What can hang from each mark
T: W
R: D G L
B: G X
L: R
G: B K R
W: G T
K: G
X: B
D: R

Every row comes from one small tree of marks. The marks that hang from a mark follow it in brackets, in alphabetical order. Every link used is in the known rows. Which tree was each row made from?
Known rows
T[W[G[K R[L]]]]: [-21.9 -22.5 -18.9  -2.9  15.6  27.9 -21.1 -10.1  -0.8  11.4   6.6   5.9
 -45.4   1.5  26.6 -10.4  10.2 -32.3  -1.3   6.6  -0.8]
G[K R]: [-10.2   4.9 -18.8 -13.3   7.3  12.5 -26.8  -6.6  11.6   9.5   9.4  26.9
 -40.6   3.9  39.0 -18.7  13.9 -14.7 -18.7   2.2  -4.4]
B[G X]: [-51.2   6.3 -28.3   1.2  11.8   1.8 -22.8  29.9 -11.0  -0.2 -11.2  -4.4
 -26.5   1.8  29.6 -11.0   4.0 -32.7   6.8 -12.8 -17.0]
T[W[G]]: [-33.1 -23.9 -26.3   0.0  14.3  17.5 -22.1 -13.9 -17.2   7.7  -5.7   3.4
 -48.3   2.3  29.0  -8.9  12.4 -41.6  -3.6   3.3  -0.8]
W[G[B[X] K R[L]] T]: [-14.1  -4.0  -3.1 -12.6  10.7  36.7  -6.9  26.2  24.8   4.7   2.6  21.8
 -22.4   1.7  20.7 -29.1   6.9 -39.8  21.1  -2.0 -23.6]
R[D G[B[X]]]: [-28.8   0.0 -18.9   6.9   1.3 -11.6 -13.7   8.5 -12.8  -7.4  13.7  30.8
 -18.8   3.5  25.2  -9.2 -10.9 -40.8   7.1  -7.2   0.6]
W[G[B R[D L]] T]: [-17.2 -18.9  -9.7 -17.2   2.9  23.1  -9.8  11.1  12.1   2.9   3.4  34.6
 -27.1   0.9  22.8 -17.3   7.2 -51.6  13.1  -2.1 -16.9]
X[B[G[K R]]]: [-29.2  -3.1 -10.0  -5.4  15.8   0.6 -20.3   8.7  -1.3   2.1   5.6   8.0
 -43.5  12.7  32.0 -18.0   9.4 -27.5   0.3   4.0   5.7]
G[K]: [-30.0   3.8 -19.6  -1.8  10.9   4.6 -25.1  -8.0  -6.5   6.4  -2.2  17.6
 -46.1   3.3  40.8 -17.6  12.5 -17.8 -12.9   5.9   3.0]
L[R[D G[K]]]: [-31.4 -12.5 -26.7  10.0  16.4  -4.5 -15.6 -16.4  -4.5  12.1  10.3  18.5
 -36.0   2.0  36.7 -13.0  -7.9 -32.5 -20.8  -2.9  -2.5]
B[G[K R[D L]] X]: [-36.8   8.3 -16.5  -2.7  12.3   8.7 -21.8  33.8  11.3   8.5  12.1   6.9
 -20.1   0.3  24.3  -9.6  -4.2 -20.5  16.0  -6.7 -12.8]
R[D G[B K] L]: [-26.6 -13.3  -5.7   8.6   3.5  -0.5 -10.9   2.6  -2.3  -4.9  28.8  31.0
 -23.9  -0.1  24.7  -4.2 -15.1 -26.7   8.4   6.8  13.7]
W[G[B K R[D L]] T]: [-11.8 -10.4  -1.5 -13.2   6.5  29.6 -10.7  12.8  22.6   6.4   9.2  33.6
 -27.1   2.2  20.8 -21.0   4.6 -44.0  18.3   2.6 -14.3]
W[G[B] T]: [-26.4 -12.7 -13.6  -9.5   5.8  23.4 -11.5   9.3   1.1  -2.6 -13.4  22.6
 -33.7   3.6  26.4 -22.5  12.7 -57.0   9.0  -3.5 -18.5]
W[G[B K] T]: [-21.1  -4.0  -5.7  -4.9   8.8  29.8 -11.9  10.2  12.0   0.9  -7.2  21.6
 -33.5   4.9  24.0 -26.2  10.2 -48.6  14.9   1.0 -16.1]
W[G[R[L]] T]: [-25.6 -25.3 -17.0 -22.2  10.0  30.4  -9.2   4.8   8.0   6.5  -6.8  19.4
 -35.5  -7.1  26.4 -16.6  18.4 -44.4  -1.5   0.7 -22.8]
L[R[G[K]]]: [-29.8 -12.9 -28.6   9.0  18.2   6.3 -14.8 -14.0  -2.4   7.9   2.6   7.1
 -39.2   3.0  39.5 -18.6  -1.1 -30.2 -28.2  -4.6  -8.9]
D[R[G[B[X] K] L]]: [-24.4  -7.8  -9.3   5.0  12.4  15.8   1.3  12.0  -7.2  -0.8   9.6  14.3
 -25.7  -0.8  49.9 -12.8  -9.3 -15.0  -2.0   6.9   5.8]
K[G[B R]]: [-10.6  -5.2 -18.1  -5.2  -2.6   7.5 -32.7  15.9   2.8  -8.7  16.6  29.0
 -28.3  11.1  38.5 -14.8  13.5 -41.7 -13.4  -7.2  -5.3]
X[B[G[R[L]]]]: [-35.0 -14.7 -14.2  -8.6  14.0  -2.8 -17.7   9.1  -9.4  -0.2   3.4   6.9
 -43.0   9.9  33.6 -13.8   9.3 -30.3  -2.4   3.0   5.7]
K[G[B[X] R[D L]]]: [-18.8  -6.3 -14.7  -3.6   0.5   1.8 -27.0  28.5   1.4  -3.6  23.2  30.6
 -19.4   7.3  35.3 -12.8   4.3 -36.2   2.1  -6.3  -3.5]
W[G[K R]]: [-19.1  -3.7 -16.9 -10.5  11.6  25.2 -20.2  -1.4  11.4  12.6   2.3  15.5
 -34.8   2.6  27.5 -20.5  10.4 -23.1  -7.9   1.5 -13.2]
G[B K R[D L]]: [ -2.9   3.3  -5.2  -7.2  -1.1   4.7 -23.3   5.7  16.5   4.8  28.4  45.6
 -28.1  10.9  35.0 -16.6  -4.7 -18.6   4.9   2.6   7.9]

Which tree is each row?
[  3.5  13.8  -9.9  -7.6  -0.9  12.9 -27.1   4.9  19.1   0.2  16.4  37.5
 -32.1  15.9  37.3 -25.3   5.0 -22.9  -5.4  -3.3  -2.6] : G[B K R]
[-15.1  -8.1 -16.4   1.1  13.2  26.1 -21.1   2.0   3.2   7.5   6.2   9.1
 -37.2   9.0  24.6 -18.1   5.6 -37.0   9.5  -0.6  -5.3] : T[W[G[B[X] K R]]]
[-19.9   3.2 -12.4   5.8  11.4  13.0  -2.9   8.8  -7.1  -1.6   4.5  16.7
 -26.9   2.8  49.8 -15.8  -6.8 -21.2  -4.9   2.8   1.3] : D[R[G[B[X] K]]]
[-17.4   1.7 -12.6   8.8   3.8  10.7 -16.9   1.3   0.9 -11.5  11.2  18.7
 -29.9   6.8  28.6 -16.6  -1.0 -32.2  -6.7  -1.4  -0.7] : R[G[B K]]
[-31.9  -8.2  -7.9  -5.3  15.8  -3.1 -18.2   9.1  -2.9   4.5  11.8  12.2
 -41.7  10.4  30.4 -14.0   4.4 -25.6   5.4   6.8  10.6] : X[B[G[K R[D L]]]]
[-26.4 -28.5 -24.1  -5.7  12.6  17.5 -20.9 -12.6  -9.9  10.7   5.8  12.1
 -44.1   0.5  26.6  -4.9   8.7 -38.5  -0.9   4.1   0.9] : T[W[G[R[D L]]]]
[-26.3 -19.5 -22.2   2.8  10.2  17.9 -22.3  -7.8 -13.5   2.8  -2.6   8.3
 -44.2   8.5  28.2 -11.9   7.7 -46.0   2.8   0.6   0.1] : T[W[G[B]]]
[-24.9  -8.3 -22.4  13.1  12.7  -4.2 -15.6 -10.4  -1.2   7.5  13.3  23.8
 -32.0   7.9  35.7 -16.2 -12.4 -36.7 -14.6  -5.6  -1.5] : L[R[D G[B K]]]
[-19.5 -12.6 -11.2 -16.6   7.4  30.3  -6.2  24.8  13.9   1.6  -3.6  22.3
 -23.1   0.8  23.8 -25.6   9.3 -47.3  15.6  -6.4 -26.5] : W[G[B[X] R[L]] T]
[-22.4 -17.8 -19.2 -21.6   9.0  28.3 -12.4   2.4   8.3   5.7  -9.7  21.6
 -36.4  -4.1  25.9 -18.7  20.5 -48.8  -3.7  -2.6 -25.1] : W[G[R] T]
[-10.5  -8.9 -16.7 -13.5  -5.7  -4.7 -22.2   3.8   0.9   0.0  19.5  46.8
 -28.5   9.6  38.2 -11.3  -1.1 -30.2  -3.0  -3.6   3.6] : G[B R[D L]]
[-26.2   0.2 -21.2   5.7   3.6   3.8 -13.0  12.2  -9.3 -13.4   3.2  15.1
 -23.2   5.0  29.6 -17.2  -1.1 -37.7  -4.0  -9.5  -8.1] : R[G[B[X]]]
[-16.6 -18.8 -21.8  -3.0   8.3  21.9 -22.6  -7.5  -5.1   4.1   3.3  12.9
 -41.6   8.6  27.5 -12.5   9.0 -44.3   0.2  -1.1  -3.5] : T[W[G[B R]]]
[-32.0 -21.7 -13.8   4.4   0.0  -7.3 -10.4   1.2 -13.3  -8.2  22.5  31.2
 -24.0  -1.5  27.2  -0.6 -12.6 -34.4   3.3   2.4  11.3] : R[D G[B] L]
[-33.6  -8.9 -15.0  -7.8  12.9  -9.6 -20.2   6.5 -10.4   1.3   4.7  13.6
 -41.8  11.4  32.0 -12.6   7.8 -33.8   0.6   1.6   7.0] : X[B[G[R[D]]]]
[-15.1  -5.7 -15.7 -14.0   8.8  15.6 -22.2  -3.0  11.2   9.6  14.3  24.3
 -39.7  -0.1  39.4 -15.9  11.4  -8.0 -16.2   6.5  -0.7] : G[K R[L]]
[-13.3 -12.7 -15.5   0.5  10.4  21.0 -23.8  -7.6   1.9   8.3  11.2  17.9
 -40.3   9.1  24.3 -12.2   3.8 -40.1   7.8   2.8   1.5] : T[W[G[B K R[D]]]]
[ -7.8  12.8  -6.0  -5.4   3.7   4.7 -18.6  23.4  16.8   6.9  25.8  39.5
 -18.6  10.1  32.9 -22.6  -8.3 -15.3  16.4  -2.1   0.4] : G[B[X] K R[D L]]
[-30.0  -6.4  -6.1  10.2   6.7  -0.9  -7.9  14.7  -2.1  -3.4  27.1  26.4
 -17.0  -0.7  23.6  -8.4 -17.3 -24.2  16.9   3.4   8.5] : R[D G[B[X] K] L]
[-14.3   1.4 -18.1  -3.7   0.5   7.4 -29.7  27.7   3.3  -6.9  14.6  25.0
 -22.0  10.7  37.2 -18.6  10.9 -39.0  -5.5 -10.4 -10.4] : K[G[B[X] R]]
